Each row was made from one walk, in order. Every step used is in the known rows, and no mark comes twice. Write each row's walk.
Known rows:
getir gufe zofun fonor bufav:  -3.8   1.7   8.7  15.5 -12.0   2.4  28.0   2.3 -12.5  11.9  17.1  -3.0   7.6  -6.6  16.7  26.5   0.7 -18.2  12.1   5.7   7.3   6.8  25.1  25.5
fonor getir bufav zofun:  -2.9   8.0 -29.1  16.4   4.1  -9.6   8.9  -9.8  16.2 -13.9 -16.8   1.7  15.3   7.4 -20.7  39.2  -6.4  -2.7  -1.6  -4.4   7.0 -17.9 -47.9  -9.6
bufav gufe zofun:   0.9 -17.6  16.4  -0.6 -16.2  -1.7   0.0  -3.3   2.4 -19.3   6.0  -3.6  17.0  -3.5  14.2  -4.1   7.2   4.0 -15.8  11.6  -3.9   7.7   5.0   9.6
nupi zofun fonor bufav:  -6.5   4.5 -13.4  -0.6   0.4   8.9 -24.1   5.8  -3.0   1.0 -20.2   0.2 -16.2   1.0   2.3  18.1  -6.8   0.4  43.6  -6.0  -0.4  -8.0  22.2  -2.6
bufav getir:  -3.2   1.9   7.7  -8.4  19.8  -7.8   4.3   2.6  11.9  -1.4 -10.1  15.0  19.7 -10.0  -2.0 -32.1  -2.3  30.0 -17.9  -0.9  -3.6   8.4  -4.7 -16.5
nupi getir:   3.3   0.1   0.0  -7.6  18.8  -9.8 -36.6   5.8   9.8 -18.6 -11.0   4.1  21.2   1.1   1.3 -31.1   4.1   7.1 -27.0 -15.1  -6.6  29.6 -13.9 -22.1
getir bufav nupi zofun fonor: -11.0   6.5 -15.3  -4.7  -8.2   7.9  11.6   4.7 -30.3  13.1   3.1  -3.1 -20.3   9.2  -6.9  28.9   5.7  31.5   8.1  -0.5   1.2  -7.1  -3.6   3.7
fonor bufav nupi getir zofun:   0.1  14.0  -7.9 -10.3   7.2  -6.7  -2.0   0.6  -5.0  12.4   9.8   7.6   3.5   1.8 -10.4  23.9  11.9  -2.2  28.1  -6.2  -4.3   7.6 -35.2 -13.5
gufe zofun fonor bufav nupi:  -7.2  -4.1  -2.1  -0.4 -12.2   4.1  44.5  -2.9 -13.0  22.7  14.8   2.3 -11.4   3.4   6.6  13.8  -4.3 -20.2  24.3   4.0   4.4  -7.6  19.3  14.9
gufe getir zofun:   0.0   7.4 -15.6 -12.1   7.6   1.9 -14.8  -6.4  13.6  -9.3  18.5  13.6  -7.0   2.7   6.2  21.5  -2.2  19.6 -23.4  -5.5  -3.9  25.5 -35.9 -13.0
fonor bufav nupi getir:  -5.8   3.8 -10.7 -11.2  13.3 -10.0  -7.1   4.1  -4.5   2.9   2.0   8.3  17.9   1.2 -10.1  11.8   8.1 -17.9  15.6  -4.1  -3.7   0.2 -25.1 -20.3
getir zofun:  -0.3  -2.3  -4.5   0.9   4.3  -0.7 -12.6  -0.1   0.3 -10.1   0.2   9.1  -0.6  -8.6   7.6  -3.2   7.6  32.6  -1.9  -6.0  -4.8  28.8 -14.5 -10.8
nupi getir bufav zofun:   0.7  18.9 -12.5   1.9   9.5 -13.2 -12.7 -10.5   8.7 -13.4  -8.8  -4.7  29.4   0.1 -19.2  10.5  -2.6 -11.0 -15.8  -6.0  -3.8  -7.7 -27.9 -13.8
getir zofun fonor bufav:  -4.5   3.7 -10.9   5.9  -3.0   1.4   1.6  -6.0  -1.7   9.8  -4.7   2.5 -24.2 -12.3   0.6   3.4  -4.5  -2.8  33.0  -7.8   0.9  -2.3  13.6   0.2
gufe getir bufav: -15.9  11.0 -32.2  -6.0  12.8  -6.7 -11.0 -11.9   1.1 -10.8  18.7  10.9   2.1   4.1  -7.6  48.5  -3.6  -3.2 -40.4  -8.5   0.2   5.4 -36.4 -14.8
fonor bufav gufe getir:  -9.9  -9.6  -9.0  -8.3   2.5  -1.8 -17.1 -12.7  11.3 -17.1   5.4   3.4   6.2  -4.6  -3.3  37.0  -2.4 -41.0   5.9   7.0  -3.4 -25.9 -25.0  -8.8
nupi getir zofun fonor bufav gufe:  11.9   2.5  13.3  -0.1  -7.1  -4.3 -28.4  -6.8   7.9   1.8  -4.9 -13.3  -9.3  -9.9 -10.5 -20.0   3.4 -25.2  24.7  -0.1  -5.4 -13.6  12.6   4.0
nupi zofun fonor bufav getir gufe:  -0.3  20.1  18.6   0.6   4.5   5.6   5.7  16.1  -7.5  26.0  -8.6  -0.6   5.1  -5.9  -0.6  15.9  -0.3  17.3  30.7  10.3   2.4 -11.5  15.5  14.9
getir bufav: -16.6   0.2 -25.9   5.2   5.7 -11.2  -7.3  -5.8 -13.1 -12.0   0.1   3.5   8.8  -6.8  -5.3  22.5   5.7   9.6 -19.7  -8.3  -0.3   4.5 -16.8 -13.7
gofis zofun fonor bufav getir:  -5.1   8.4  34.5 -11.4   4.0  -1.6  19.2 -12.6  15.9  14.9 -27.2  -2.3 -12.4  -9.4  -7.6 -54.4 -13.3 -21.7  11.4  13.4   1.8 -42.4  44.6  -8.8
gufe getir bufav nupi zofun: -14.3  18.1 -34.2 -19.1   3.9   6.8  -1.2   0.4 -13.8   0.3  25.6   9.0  -6.9  19.3  -9.1  77.9   5.2  21.8 -11.0  -0.4  -0.5  -2.3 -52.3  -7.8
gofis bufav gufe zofun fonor getir:  18.0  -6.3  -2.9   2.8 -13.3   4.0   8.5  -6.5  19.5  -4.4  20.4  -7.3  -6.4   7.9   2.2  -3.9  -8.8 -27.7  -4.6  11.4   4.8 -21.0  36.8  11.1
zofun fonor getir:   4.3 -12.0  -9.9  10.7   9.7   0.0  -8.3   5.2  15.4  -8.2 -24.1   2.5  -9.5   5.4  -0.4 -30.2  -9.0   6.2 -13.3 -13.9   5.9  11.6  -2.8  -7.0
zofun fonor:  -1.5 -15.0  -1.4   3.1   4.1   0.4  -4.6   1.5  -2.9  -3.0 -13.5   1.0  -7.9  -8.4   8.6 -41.2  -5.7   9.3 -12.9  -9.0  -2.1   9.6  23.3  -6.9

Write each row's walk:
 -6.8 -17.4  37.4  -1.2 -18.2   1.3   1.8 -18.6  -1.7  -8.8 -24.9 -16.4 -14.7 -11.9  -2.1 -44.3  -0.6 -44.5  19.6  18.3  -2.2 -54.9  40.5  -1.2 -> gofis zofun fonor bufav gufe
 -5.9  -2.1  10.9   7.7 -16.2   6.0  59.6   4.1 -30.1  30.3  31.6  -0.1   2.5  -2.4  12.6  32.0   7.7 -14.7  16.3  14.6   6.5  -2.8   8.3  28.4 -> getir gufe zofun fonor bufav nupi
  9.4  -0.8   5.6  13.6   0.1   9.3 -14.2  22.4  -2.5  -4.0 -14.2  -4.0   0.3  12.0   6.5  11.1   5.2  34.6   1.9  -2.5   6.6  19.6 -16.7  11.6 -> nupi zofun fonor getir gufe
 14.2   8.9   9.0  -4.0   6.8  -1.2 -27.1   2.0   6.7  -1.5  -3.4  -2.6  -9.8   0.6   2.8 -45.2   1.2  15.7 -15.7 -15.3  -5.5  31.7   8.1  -7.7 -> nupi getir zofun fonor
  7.7  -0.7 -14.7   6.5   8.7  -3.2 -11.9   3.8  19.1 -14.4  -8.4  12.0  -2.3   4.4  -1.8  16.1   2.8  35.6  -2.5 -12.8   3.7  31.1 -43.5 -11.4 -> fonor getir zofun
 -0.4   2.9  25.7   0.0  14.9  -8.3  15.4  12.1  -4.5   5.6   5.6  11.1  34.1 -15.5   5.5 -13.8   9.2  37.9 -26.6  10.2  -1.9  12.8 -11.1  -2.4 -> bufav getir gufe
 10.0  -4.7  -4.1  10.9  -2.2   3.6   7.7   3.2  22.3  -2.8  -7.9   0.2  -7.7  15.2  10.2  -8.1 -11.7   5.3 -13.8 -11.5   9.1  25.2   8.9  11.3 -> gufe zofun fonor getir
 -5.0 -10.0  -0.7  -5.1  -4.4   3.5 -10.4 -14.5   8.1  -3.4   2.8  -4.0 -14.2  -5.5  -2.1   7.8 -10.6 -45.9   7.2   5.0  -1.5 -35.7   3.1   1.9 -> zofun fonor bufav gufe getir
 -3.7   7.3  20.4   6.9   9.2  -3.7  26.5   4.4  -8.7  25.4   0.7   5.8  10.2 -18.9  -3.1  -7.1  -1.7  -4.4   9.8   8.9   3.4 -16.9  19.8   9.3 -> zofun fonor bufav getir gufe
 -1.0   0.6  -2.1  -5.5   7.7  -3.8   0.5   3.4  -8.1  15.5  -2.0  -1.0  -5.1   2.1  -9.2 -19.4  -1.6 -27.5  17.4  -5.4  -1.5  -7.6   3.5  -9.3 -> zofun fonor bufav nupi getir
  7.5 -19.2  23.0   1.9 -19.8   4.5   8.2  -5.0   1.2  -7.0   4.3 -11.6  -1.6  -3.3  15.2 -31.3  -1.6  -5.4 -14.3   7.1  -2.5   1.4  33.5  19.6 -> bufav gufe zofun fonor
  4.5  -5.1  18.8  12.4 -10.4   5.0  24.2   5.7 -13.9   4.1  20.7  -3.9   9.6  -2.5  26.0  -8.3   2.5  15.7 -25.2   6.7   2.5  26.3  23.7  25.4 -> getir gufe zofun fonor
  4.4 -10.7  21.6   2.4   0.5   3.0  -2.7  -4.9  18.8 -15.0 -34.7  -5.5 -16.8  11.1   2.1 -57.4  -9.0  -6.2 -17.1  -0.2   6.7  -9.3  14.7 -10.8 -> gofis zofun fonor getir
 14.9   6.3  26.2   4.9  -2.7   0.3  -0.4   9.8  -4.5   2.5  17.6  -9.5  20.2   5.9  17.5 -24.1   4.2   0.1 -37.5  -1.3   0.1  39.2  19.6  19.0 -> nupi getir gufe zofun fonor
  8.3   6.3   2.3 -12.0   6.9  -4.3  -0.7   5.3  -6.6   1.3  12.9   7.8   6.7   4.1  -2.6 -12.5  14.2  29.0  -9.3  -3.5  -6.9  31.9 -36.2 -16.7 -> bufav nupi getir zofun
  4.1  -4.5   1.1   2.2  -2.9   5.1  -2.6  -2.2  -2.8   1.6  -2.0   3.5 -22.9  -8.2  10.9 -31.6  -1.2  28.9  -3.5  -6.5  -3.0  21.7  15.0   0.2 -> getir zofun fonor
 -2.1  17.3   2.6  -9.7   8.4   4.8  -7.5   8.5  10.9  16.0 -21.8   3.3  -8.3  -2.5  -7.5   1.0 -11.4  13.5  38.2  -0.6  -0.5 -16.3  25.3   0.3 -> nupi zofun fonor bufav getir
 -3.9  10.3 -16.9 -11.5  -1.7   9.6  25.5 -11.3  -5.4  23.4  27.9   9.7 -35.0   3.7  -2.7  31.3  -6.5 -14.5  20.0   0.9   1.5 -12.1 -19.4   0.6 -> gufe getir zofun fonor bufav nupi
  5.7  -9.8  10.1   6.7  -2.8   3.7  11.8  -7.3   4.3  -5.1 -22.2  -5.7   1.0  -8.5   4.4 -42.9 -14.4  -1.5   2.5   2.2  -3.5 -17.2  19.3  -3.1 -> bufav zofun fonor
  2.0   8.4   1.2  -3.6  -9.4 -12.6 -19.0  -7.2   2.8 -17.1  18.3 -11.3  23.7   5.5  -8.6  14.6  10.7 -17.0 -32.1   0.8  -2.7   6.2 -12.1   8.5 -> nupi getir bufav gufe zofun
 -2.5  -8.8   6.5  -2.1 -13.9   9.2 -25.5   3.2  -5.5  -2.9 -17.9 -13.9 -13.1  -4.4  -2.3   9.0  -0.3 -11.1  47.1   8.1  -3.8 -29.4  23.6   7.0 -> nupi zofun fonor bufav gufe
 12.2 -17.2  13.0   9.6 -14.8   2.7   3.3  -0.2  19.3  -9.6  -5.8 -10.4  -4.4  10.2   6.2 -18.3  -5.3 -10.3 -12.1   4.8   6.2   0.8   8.7  18.6 -> bufav gufe zofun fonor getir
  8.8   4.8  21.0  -2.6  -0.9  -2.9  22.5  13.9 -17.8   8.0  33.3   3.0  39.3  10.5  11.5  11.2  19.0  13.3 -31.4   9.1  -0.8  33.0 -27.6  10.1 -> bufav nupi getir gufe zofun
  1.1  -3.3  -1.7  -4.1  -0.2  10.4 -24.6  11.1  -6.6  -7.0 -19.8  -2.5 -13.4   4.4   9.8 -16.9  -2.9  34.1   8.2  -6.5  -4.3  12.5  22.0  -1.6 -> nupi zofun fonor
 -5.2   1.1  -5.3   4.7  -5.8   1.5  13.9  -5.6   3.4   7.2   1.7  -0.9 -10.3  -0.9   9.9  10.9 -11.6 -24.0  17.8  -4.3   4.5   3.6  34.6  12.4 -> gufe zofun fonor bufav
  8.1  -4.7   7.3   8.5  -4.6  13.3  17.2  26.6 -20.7   9.6  -0.6  -0.7  -1.6  17.7   3.2  19.7  12.1  40.2  10.9   6.0   7.0  11.2 -27.8  11.7 -> bufav nupi zofun fonor getir gufe
 -2.8 -12.9 -12.9  18.2  -6.8  -4.3  -7.3  -7.8   3.0 -11.0 -11.3 -11.8 -12.0   1.4 -17.2   1.7   0.3 -11.5 -14.0  -3.7   7.2 -26.1 -14.6   5.6 -> zofun fonor getir bufav gufe
 -9.8 -18.7  -1.9   2.0  -2.3  -7.2 -12.4  -5.8  -1.7 -15.4 -11.1  -1.4  13.4 -14.9  -3.4  13.4   6.6 -25.6  25.7   7.1  -4.6 -26.8  -6.1  -7.0 -> fonor bufav gufe
 -2.4  11.9 -32.3  11.1   1.5   3.6 -22.6   7.2   3.5  -5.6 -19.0  -4.4 -19.3  17.2 -12.4  36.1  -4.0  26.2   2.7 -15.4   9.4   3.0 -14.7   1.2 -> nupi zofun fonor getir bufav
  3.3   7.4   2.4  -7.4  -1.8  -0.8  20.5   0.6  -1.7  17.8  12.1  -2.7  -1.8  12.5  -1.6  -1.3  -3.1 -29.9  13.6  -2.4   2.5   5.4  11.1   9.3 -> gufe zofun fonor bufav nupi getir
  3.9  13.4   9.6  -6.0  15.3  -5.6  23.5   5.7  -5.1  11.6  31.5  15.0  34.0 -17.8   0.8  -3.1   6.3  17.8 -19.6  18.8  -3.3  -8.8  14.3 -10.1 -> gofis bufav getir gufe
  0.8  -0.8 -14.2   9.3 -13.1   3.2 -25.7   4.1   1.6 -10.9 -17.4 -14.5 -16.4  12.9 -17.7  27.1   3.6  11.3   5.6  -1.6   6.1 -21.3 -17.7  10.4 -> nupi zofun fonor getir bufav gufe
 -2.5  -4.7 -20.3 -12.8   5.2  -0.6  26.9   0.3 -17.7   3.0  29.7  14.7   8.2  -4.4   1.2   5.8   6.2   1.9   2.4  13.1  -5.8 -12.1   7.2 -22.7 -> gofis bufav nupi
  6.4   5.2   5.3   1.4 -15.3  -7.1 -12.5  -9.9  -1.3  -6.9  14.4 -18.7   4.1   5.0  -8.2 -10.6   2.8 -23.1 -32.3  -1.4  -0.4   0.7  19.7  18.4 -> nupi getir bufav gufe zofun fonor
-10.5 -11.1  -6.6   1.0  -1.5   2.6  28.5   0.0 -20.1  18.5  -2.3   4.8 -13.6  -5.4  -0.6   3.0  -2.6 -17.2  29.6   3.1   1.2 -22.4   9.2  -2.7 -> zofun fonor bufav nupi
 -9.0  -7.7 -11.8   6.5   4.5  -0.9  -1.2  -3.8  -2.4   3.4 -14.8   0.9 -12.0 -10.4   2.9  -9.8 -10.1 -19.2  23.5  -7.0   0.8 -11.5  24.5  -4.6 -> zofun fonor bufav
 10.1  10.4  -1.3  -7.6  13.1  -7.5 -32.3   2.6  11.0 -12.6  -0.1   4.2  11.0   0.3  -0.1 -18.4   8.7  22.5 -16.5 -12.6  -7.7  39.6 -19.9 -16.9 -> nupi getir zofun
 -0.3 -14.9   2.7 -11.5   2.1   1.7 -23.3  -8.9  10.3 -21.9   7.3   3.4   9.3  -1.7   2.5   2.0   0.5 -11.8 -29.1   6.9  -6.5  -7.5 -25.3 -10.9 -> bufav gufe getir
